Known rows, with every step that occurs
U J L A: 14, -30, 1, -2, 30, 7, -19, 32, 18, -20, -3, -33, -32, 0, 4, 11, 51, -74, -54, -13, 21
H U J L: -15, -17, 12, -13, 4, 23, 9, 34, 13, -32, -17, -8, -21, -25, -14, -3, 47, -74, -30, -10, 10
H U: -8, -1, 16, -37, 2, -5, 31, 27, 6, -32, 0, 0, -1, -32, 11, -1, 1, -55, -6, -29, 14
A U: 14, -3, -8, -16, 28, 21, 32, -4, 5, -4, 27, -4, 1, -4, 45, 21, 30, -18, -19, -38, 24
A U E L H: -6, 5, -13, -48, 19, 18, 21, -54, 8, 27, 22, 28, 8, 5, 75, -6, 45, 18, -28, 9, 13
J L H U A: -13, -45, -3, -24, 5, -7, 11, 35, 21, -21, -31, 17, -24, -22, 25, -20, 56, -42, -27, 5, 28
L H U: -15, -8, 19, -51, 3, -9, 26, 23, 12, -36, -7, 18, 3, -17, 46, -13, 25, -41, -2, -9, 29
H U A L: -7, -13, 6, -11, 8, -27, 27, 45, 18, -28, 5, 0, 0, -49, -3, -10, 14, -69, -12, -24, 21
A U J L: 8, -18, -11, 6, 29, 51, 8, 2, 13, -4, 12, -11, -21, 4, 19, 18, 79, -36, -43, -20, 21
A U H: 8, -12, -7, -47, 36, 9, 19, -5, -4, 5, 38, -24, 15, -24, 57, 22, 16, -47, -6, -38, 7
J U H: 4, -6, 4, -32, 48, 21, 2, 2, 10, 3, 39, -30, 1, -9, 78, 9, 1, -79, 25, -49, 10
J L H U: -31, -44, -11, -44, 0, -13, 13, 22, 17, -29, -41, 10, -26, -28, 35, -23, 61, -43, -17, -1, 15
L J: 18, -30, 7, -11, 20, -6, 26, 2, 20, -32, -29, 7, -52, -46, 48, 23, -10, -24, -23, -45, 21
E L J: 26, -24, 29, -18, 13, -9, 18, -17, 22, -11, -19, 31, -49, -40, 55, 28, -16, -7, -26, -18, 11
A L J U: -2, -27, -18, -1, 30, -11, 25, -3, 30, -35, -13, -16, -52, -53, 65, 6, 14, -60, 8, -67, 17
A L J: -10, -42, -16, -11, 24, -37, 21, 3, 28, -41, -33, -6, -52, -78, 44, 2, 17, -40, -13, -46, 13
E U A: 21, -39, 9, 4, 21, 5, 12, 43, 43, -44, 26, 11, 2, -39, 33, 22, 12, -36, -28, -20, 48
A L: -25, -28, -18, -15, 35, -31, 3, 9, 23, -22, -2, -11, -18, -54, 34, -15, 44, -45, -7, -26, 9
J U: 9, 4, 5, -2, 38, 33, 13, 2, 19, -5, 29, -10, -15, 12, 68, 8, 16, -51, 14, -48, 28
E U H: -7, -47, 1, -51, 27, -13, 4, 26, 28, -45, 26, -20, 15, -71, 57, 18, 4, -63, -4, -28, 18
H U E L: -22, 11, 5, -57, -6, -6, 24, -21, 3, 2, -2, 17, 3, -34, 18, -18, -2, -27, -18, 5, -9
J L H: -24, -57, -19, -27, 24, -7, -6, 7, 24, -13, -37, 11, -36, -19, 56, -20, 75, -20, -23, 3, 22

Rows
-6, -30, 4, 11, 33, 34, -17, 16, 22, -12, -12, -5, -37, -12, 10, 0, 72, -48, -41, -3, 16 : U J L
-4, 15, -6, -21, 29, 32, 6, -45, 16, 27, 27, 10, -10, 9, 73, -10, 13, -24, 1, -13, 5 : J U E L
-11, 3, 40, -31, 8, 21, 14, 31, 13, -38, 5, 15, 3, -3, 30, -6, 42, -57, -15, 1, 35 : L H U J
45, 9, 10, -15, 30, 17, 13, 24, 3, -18, 48, -39, 5, 24, 21, 37, 20, -64, -45, -41, 35 : L A U J
21, -23, 6, -27, 36, 13, 21, -5, 15, -19, 3, -23, -38, -37, 84, 28, -27, -70, 13, -67, 13 : L J U H
-7, -35, -17, -26, 38, -20, 17, -3, 23, -27, -5, -33, -40, -69, 76, 5, 2, -83, 18, -67, 4 : A L J U H
1, -23, -6, -7, 28, 47, 7, 2, 15, -8, 8, 0, -15, 14, 43, 8, 95, -27, -42, -6, 30 : A U J L H
7, -48, -24, -27, 22, -32, -6, 23, 15, -17, -19, -34, -34, -17, 22, 2, 30, -58, -40, -25, 12 : J L A
11, -6, 47, -32, 4, -6, 16, 16, 20, -5, 10, 48, 2, -6, 44, -1, 13, -24, -17, 18, 32 : E L H U A
-15, -38, 7, -2, 31, 30, -21, 15, 27, -16, -16, 8, -33, -1, 36, -9, 92, -39, -38, 12, 29 : U J L H
3, -10, 28, -27, 6, -4, 24, 40, 16, -27, 5, 26, 7, -8, 35, -8, 22, -43, -13, -4, 43 : L H U A
-3, 13, 4, -69, -8, -31, 23, -8, -2, -4, 6, -7, 8, -24, 14, -11, -22, -50, -26, -5, -4 : H U E L A
10, -52, -3, -11, 15, 6, -12, 46, 38, -61, 7, -32, -18, -33, 12, 21, 45, -76, -50, -19, 35 : E U J L A
32, -10, 25, -7, 19, 19, 22, -23, 24, -5, 0, 21, -50, -13, 79, 31, -18, -26, -4, -39, 18 : E L J U
4, -14, -1, 13, 44, 9, 7, 18, 35, -7, 30, 2, -11, 4, 75, -12, 46, -56, 10, -31, 44 : J U A L H
12, -1, 24, -11, 7, 0, 30, 44, 11, -22, 10, 10, 2, -21, -1, 5, -6, -57, -18, -22, 28 : H U A
27, -17, 27, -33, 29, 9, 14, -23, 18, 2, 8, 4, -39, -32, 88, 34, -31, -48, 5, -41, 3 : E L J U H
4, -15, 11, -27, 1, 0, 5, 47, 6, -40, -10, -32, -18, -15, -20, 5, 28, -97, -40, -20, 13 : H U J L A
15, -46, -37, -55, 28, -25, 3, 13, 1, -2, 7, -56, -12, -22, 37, 16, 27, -72, -35, -40, 3 : J L A U H
-6, 7, -34, -31, 25, 23, 29, -36, 1, 14, 21, -3, 6, -9, 45, -3, 35, -3, -28, -23, 10 : A U E
-2, 11, 36, -15, 9, 27, 17, 35, 7, -35, 11, -1, 1, -16, -5, 8, 20, -72, -18, -18, 19 : H U J
